Each row was made from one walk, in order. Every step used is in the known rows, and no mark comes twice. Write each row's walk.
In the rows, 128 means zero.
Known rows
mune > pagur > navo: [136  68 117 139 153 142 123 143 134 158  56 158 172 120 168 145 105 158
 130 160 175 131 148]
goro > duvusa > navo > pagur: [138 108  89 162 159 130 126 148 114 139 105 111 157 153 190 174 135 147
 126 133 145 134 128]
mune > pagur: [131  78 109 139 157 136 129 148 109 156  65 147 171 155 169 145 110 184
 140 154 154 112 124]
navo > pagur > goro > duvusa > tadepi: [ 99  95  72 159 160 140 136 149  98 176 121 122 145 167 197 163 132 136
  97 142 159 103 181]
tadepi > duvusa: [133  96  95 146 137 135 143 108 102 154  95 105 163 132 183 159 109 170
 121 158 170 118 118]
goro > duvusa > mune > pagur: [126 110  85 144 164 132 138 139  96 137  73 114 179 155 189 139 119 200
 147 149 138  81 136]
goro > duvusa > navo: [134  91  95 153 152 136 136 131 113 141  74 110 126 162 174 163 138 148
 108 153 143 137 100]
tadepi > duvusa > navo > pagur: [150 116 103 156 144 118 131 127 107 153 100 116 179 140 199 183 123 151
 131 139 161 149 135]
zodos > pagur: [126  99 109 147 157 127 130 140 109 148 102 146 176 124 156 148 111 154
 138 141 154 105 140]
mune > pagur > goro > duvusa > navo: [136  92  96 146 145 151 122 120 103 172  41 115 149 193 174 158 146 161
 102 153 141 154 145]
mune > duvusa > navo > pagur > goro: [143  89 105 141 159 139 122 121 111 189 104 171 155 132 198 158 140 160
 110 120 136 157 150]
navo > duvusa: [136  92  81 155 170 139 145 121 114 167 106 153 127 117 181 160 115 169
 114 160 157 112 112]
navo > duvusa > mune > pagur: [137 113  85 145 183 125 136 132 103 160  83 169 162 124 193 145 111 203
 145 157 140  93 134]
pagur > navo > duvusa > tadepi: [121  84  88 156 180 134 142 130 130 177  87 184 105  97 181 163 119 126
  92 175 186 124 148]
duvusa > navo: [143  76 120 148 152 136 123 139 116 156  88 156 130 151 167 163 130 137
 123 161 152 141  96]
tadepi > duvusa > mune > pagur > zodos: [128 107 111 144 141 129 132 119  89 150  86 126 202 119 196 143 114 211
 165 148 158  97 156]
duvusa > navo > pagur > mune: [141  94 114 155 149 129 116 141 124 146 131 154 184 149 195 169 114 143
 154 146 158 135  97]
duvusa > mune > pagur: [132  98 108 138 162 126 127 151 100 145  84 154 183 145 179 133 111 192
 157 154 144  87 135]
tadepi > duvusa > goro: [129 103 101 145 133 141 141 103  84 183  92 109 139 126 184 161 119 163
 108 155 168 149  90]
pagur > navo > duvusa: [145  84  93 149 170 141 138 118 136 168  93 162 131  78 178 160 109 145
 104 169 177 135 134]

Which walk is each row?
[140  88  95 146 164 146 135 108 118 196  91 167 104  67 178 159 118 136
  94 164 179 163 109]	pagur > navo > duvusa > goro
[127  80 101 138 160 144 139 105  93 193  87 165 116 106 178 138 127 183
 109 130 148 142  77]	mune > duvusa > goro
[ 94 102  97 141 170 125 132 107 105 162  98 189 172 128 180 137 119 174
 139 132 148  99 125]	zodos > pagur > mune > duvusa > tadepi
[121  82 104 135 153 151 134  90  97 184 108 163 138 110 188 135 119 186
 124 142 152 138  49]	pagur > mune > duvusa > goro
[123 100 107 149 146 132 123 119 111 140 122 145 201 131 167 143 102 157
 154 149 159 101 114]	zodos > pagur > mune
[135  92 117 142 154 132 122 133 130 154  90 154 182  89 156 146 108 129
 131 149 174 126 165]	zodos > pagur > navo
[146  87 112 152 146 137 114 147 112 176 115 154 159 153 187 172 130 129
 117 146 152 156 156]	duvusa > navo > pagur > goro
[136 117  99 139 148 123 138 118  88 151  71 116 203 139 195 145 110 205
 152 151 153  98 143]	tadepi > duvusa > mune > pagur
[133 112  98 132 142 136 131 106  80 175  79 116 201 151 194 141 116 193
 131 154 153 112 169]	tadepi > duvusa > mune > pagur > goro
[132  96  85 149 166 144 143 116  96 193 100 160  98 107 185 159 118 157
 102 158 159 146  83]	navo > duvusa > goro
[144  98 108 146 136 128 135 108 105 154  75 116 147 147 181 174 129 150
 115 159 160 153 106]	tadepi > duvusa > navo
[136  97  97 170 152 135 123 149 121 141 112 119 156 132 199 175 140 147
 140 130 148 132 142]	goro > duvusa > navo > pagur > zodos
[ 91 108  79 154 156 141 133 127  93 168  88 125 146 166 169 152 138 133
  93 143 155 105 187]	zodos > pagur > goro > duvusa > tadepi
[128 113  94 152 144 140 121 113 101 165  76 114 154 162 164 162 149 135
 102 140 140 145 160]	zodos > pagur > goro > duvusa > navo
[126  90  92 144 165 137 135 117 117 153 138 160 196 111 207 146 105 196
 152 126 150 106 108]	navo > pagur > mune > duvusa
[127  68 120 149 149 146 122 145 114 155  79 154 171 136 173 144 116 186
 153 150 158 111 137]	mune > pagur > zodos
[130  90 119 144 154 136 122 150 103 148  95 160 182 122 184 134 116 193
 171 145 148  86 146]	duvusa > mune > pagur > zodos
[115  88  92 147 183 132 139 137 132 181  46 186 129 119 183 163 119 152
 104 170 178 127 163]	mune > pagur > navo > duvusa > tadepi
[123  99  96 140 160 139 129 110 102 184 133 165 172 105 212 145 111 187
 141 120 153 136  79]	navo > pagur > mune > duvusa > goro
[133 105  96 152 171 131 134 133 105 160  92 172 164 100 197 146 117 208
 160 149 145  90 148]	navo > duvusa > mune > pagur > zodos
[128  91 104 152 153 134 128 141 121 146 152 143 198 132 196 156  95 160
 158 148 160 102 110]	navo > pagur > mune
[137 108  93 149 173 133 132 115 131 163  88 164 164  67 168 158 107 141
 118 147 174 132 166]	zodos > pagur > navo > duvusa
[143  80 111 139 161 133 132 114 115 164  69 172 127 128 177 151 141 173
 114 134 140 147  92]	mune > duvusa > navo
[124  76 100 137 160 145 137  95 119 158 112 159 165 119 187 136 113 195
 136 147 151 108  80]	pagur > mune > duvusa
